Each row was made from one small tree. The marks that hang from a mark follow it in brackets, in alphabetical order. Every link used is in the known rows. Write each row's tree.
(in the rows, 128 means zero)
Known rows:
P(C M): 131, 129, 151, 145, 146, 134, 124, 140, 142, 111, 148, 120, 137, 137, 124, 139, 106, 143, 119, 132, 106, 150, 141, 133, 133
P(C D(F K)): 134, 138, 146, 145, 148, 137, 133, 151, 148, 108, 119, 129, 127, 131, 110, 130, 124, 144, 124, 115, 113, 137, 157, 140, 136
P(D): 137, 134, 138, 142, 133, 131, 125, 123, 142, 124, 127, 133, 133, 128, 125, 138, 160, 137, 124, 128, 127, 112, 133, 121, 129
N(D): 136, 136, 138, 141, 133, 133, 121, 117, 131, 140, 131, 134, 129, 132, 128, 134, 103, 129, 120, 132, 128, 115, 131, 116, 126
J(F K(M)): 144, 140, 137, 150, 148, 132, 120, 114, 149, 143, 136, 138, 124, 134, 119, 127, 200, 132, 139, 131, 127, 121, 134, 125, 122
P(D M R): 131, 130, 146, 145, 119, 148, 118, 136, 144, 106, 128, 131, 134, 137, 124, 121, 134, 131, 106, 131, 134, 122, 147, 120, 126
H(P): 137, 128, 135, 140, 143, 129, 128, 122, 140, 132, 117, 127, 129, 138, 123, 136, 136, 135, 121, 134, 126, 132, 138, 124, 143
H(P(D(F) M)): 132, 134, 141, 154, 146, 135, 128, 173, 143, 103, 134, 117, 130, 142, 110, 134, 140, 140, 121, 127, 131, 131, 152, 123, 145
J(F): 138, 130, 136, 136, 135, 127, 123, 106, 138, 153, 127, 132, 121, 131, 126, 135, 138, 136, 124, 132, 125, 133, 121, 122, 122
N(D(F)): 134, 138, 139, 141, 134, 133, 124, 147, 135, 130, 134, 135, 121, 134, 116, 129, 92, 131, 123, 126, 130, 123, 136, 117, 127
J(F K): 141, 135, 137, 136, 140, 132, 121, 103, 145, 137, 134, 130, 118, 128, 124, 131, 172, 132, 128, 135, 120, 132, 124, 124, 119
H(P(C D)): 134, 132, 147, 149, 154, 135, 127, 126, 148, 111, 115, 120, 132, 144, 119, 142, 163, 144, 122, 131, 110, 122, 159, 138, 153
D(F K(M) N): 140, 138, 138, 161, 144, 128, 128, 168, 156, 133, 123, 142, 125, 113, 136, 119, 133, 132, 140, 102, 132, 138, 150, 132, 131
P(C M R(N(D))): 132, 136, 167, 140, 135, 147, 116, 106, 123, 112, 137, 124, 129, 147, 120, 122, 72, 127, 105, 130, 114, 135, 157, 132, 130
H(P(D R)): 135, 127, 139, 143, 127, 145, 123, 122, 147, 115, 98, 132, 126, 144, 120, 123, 158, 129, 107, 133, 136, 114, 158, 125, 143
H(P(D)): 137, 132, 136, 147, 142, 131, 128, 126, 142, 122, 113, 125, 132, 137, 123, 139, 167, 137, 122, 131, 128, 113, 146, 124, 145
R(N P(D(F))): 137, 138, 153, 132, 139, 129, 127, 146, 129, 141, 146, 129, 126, 131, 113, 132, 159, 133, 135, 119, 134, 115, 135, 130, 148
N(D(F K)): 137, 140, 137, 143, 136, 134, 130, 142, 133, 132, 120, 134, 124, 128, 114, 123, 72, 129, 124, 120, 133, 130, 142, 122, 128
R(N P(C)): 140, 132, 161, 125, 149, 129, 125, 115, 131, 145, 148, 124, 131, 135, 125, 137, 133, 138, 132, 125, 110, 136, 136, 142, 153
R(N(D)): 138, 139, 149, 134, 138, 128, 121, 91, 115, 142, 134, 133, 129, 132, 127, 135, 105, 126, 124, 127, 127, 113, 131, 120, 126
D(F K N): 136, 132, 136, 147, 135, 129, 128, 158, 156, 129, 121, 134, 118, 107, 139, 124, 105, 132, 130, 106, 128, 148, 139, 132, 127
H(P(R)): 137, 121, 137, 136, 127, 142, 124, 118, 147, 125, 102, 133, 123, 144, 122, 120, 127, 128, 104, 134, 134, 132, 151, 123, 142
D(F N): 135, 130, 138, 146, 134, 127, 125, 161, 155, 126, 135, 134, 116, 115, 140, 130, 125, 135, 127, 112, 125, 140, 132, 126, 127
D(F): 136, 129, 136, 136, 136, 129, 130, 149, 142, 126, 133, 134, 123, 132, 114, 130, 120, 137, 122, 124, 127, 138, 129, 122, 127
H(P(R(N))): 137, 126, 145, 130, 132, 138, 125, 92, 130, 128, 104, 132, 122, 145, 120, 124, 129, 125, 110, 130, 134, 132, 151, 128, 142
D(K): 138, 130, 135, 137, 135, 131, 130, 119, 139, 135, 116, 135, 133, 123, 128, 129, 108, 133, 125, 123, 128, 139, 133, 126, 126

Which tree is each row?
136, 133, 149, 133, 121, 141, 122, 92, 129, 120, 114, 138, 126, 135, 123, 124, 154, 126, 112, 125, 134, 111, 144, 126, 125
P(D R(N))
140, 137, 135, 150, 146, 131, 132, 158, 144, 132, 120, 142, 131, 129, 108, 120, 127, 136, 135, 113, 135, 136, 149, 128, 130
D(F K(M))
134, 129, 155, 138, 147, 137, 122, 160, 145, 131, 162, 117, 138, 136, 126, 134, 114, 141, 127, 133, 109, 147, 138, 135, 153
R(P(C M))
130, 129, 157, 157, 129, 149, 115, 149, 163, 97, 132, 125, 126, 126, 146, 122, 133, 134, 110, 118, 111, 135, 161, 138, 132
P(C D(N) M R)
132, 129, 151, 140, 127, 149, 121, 119, 152, 109, 113, 135, 128, 141, 121, 125, 145, 137, 107, 128, 114, 123, 157, 135, 132
P(C D R)
129, 127, 153, 152, 140, 150, 121, 141, 150, 93, 118, 117, 132, 153, 117, 126, 135, 139, 103, 133, 115, 132, 173, 136, 150
H(P(C D M R))
131, 132, 153, 156, 156, 137, 125, 146, 144, 99, 132, 112, 137, 147, 119, 141, 145, 145, 120, 133, 109, 131, 160, 137, 152
H(P(C D M))
131, 128, 162, 134, 136, 144, 119, 109, 132, 107, 136, 126, 131, 145, 119, 123, 100, 134, 107, 128, 112, 150, 152, 137, 130
P(C M R(N))
133, 128, 153, 151, 126, 147, 116, 130, 165, 108, 116, 133, 121, 123, 148, 125, 151, 133, 111, 117, 111, 126, 159, 139, 133
P(C D(N) R)
133, 136, 150, 154, 136, 134, 119, 202, 157, 124, 164, 121, 126, 115, 140, 127, 144, 135, 134, 114, 129, 127, 139, 128, 149
R(P(D(F N) M))
134, 133, 150, 133, 123, 141, 126, 121, 132, 115, 117, 138, 119, 140, 109, 119, 144, 129, 110, 117, 136, 119, 148, 126, 125
P(D(F) R(N))
141, 145, 139, 156, 144, 135, 126, 154, 138, 138, 123, 142, 130, 132, 110, 118, 101, 129, 133, 116, 139, 119, 153, 123, 130
N(D(F K(M)))
136, 135, 148, 144, 134, 136, 119, 161, 141, 132, 156, 120, 141, 129, 128, 133, 149, 135, 129, 132, 131, 119, 134, 122, 148
R(P(D M))
133, 134, 156, 140, 123, 144, 120, 111, 128, 109, 132, 129, 133, 137, 122, 121, 135, 127, 110, 127, 133, 121, 147, 125, 124
P(D M R(N))
135, 129, 152, 131, 125, 141, 119, 108, 126, 118, 134, 129, 132, 138, 124, 120, 105, 126, 108, 129, 131, 140, 139, 125, 123
P(M R(N))
132, 135, 145, 160, 133, 132, 117, 151, 151, 112, 145, 122, 134, 114, 151, 136, 148, 133, 126, 119, 123, 123, 137, 125, 127
P(D(N) M)
137, 136, 148, 146, 145, 136, 129, 121, 145, 115, 115, 127, 135, 128, 123, 134, 134, 143, 124, 120, 111, 129, 152, 141, 134
P(C D(K))
135, 139, 157, 137, 142, 132, 124, 164, 127, 128, 163, 120, 133, 133, 113, 130, 142, 135, 133, 121, 134, 124, 136, 128, 148
R(N P(D(F) M))
131, 133, 165, 141, 134, 146, 120, 113, 132, 99, 133, 123, 133, 145, 120, 126, 131, 136, 108, 127, 115, 133, 159, 138, 133
P(C D M R(N))
133, 126, 157, 129, 134, 141, 123, 90, 134, 120, 119, 135, 125, 143, 120, 126, 116, 133, 109, 125, 113, 140, 150, 140, 131
P(C R(N))
138, 137, 152, 131, 138, 130, 123, 118, 126, 148, 142, 128, 133, 128, 127, 137, 169, 133, 136, 125, 131, 107, 131, 128, 149
R(N P(D))
133, 134, 142, 154, 145, 134, 125, 144, 139, 109, 130, 115, 137, 140, 123, 138, 149, 138, 121, 133, 127, 122, 147, 123, 145
H(P(D M))
129, 131, 152, 152, 128, 147, 120, 158, 167, 101, 120, 135, 113, 127, 133, 120, 141, 137, 111, 110, 114, 132, 163, 141, 135
P(C D(F N) R)
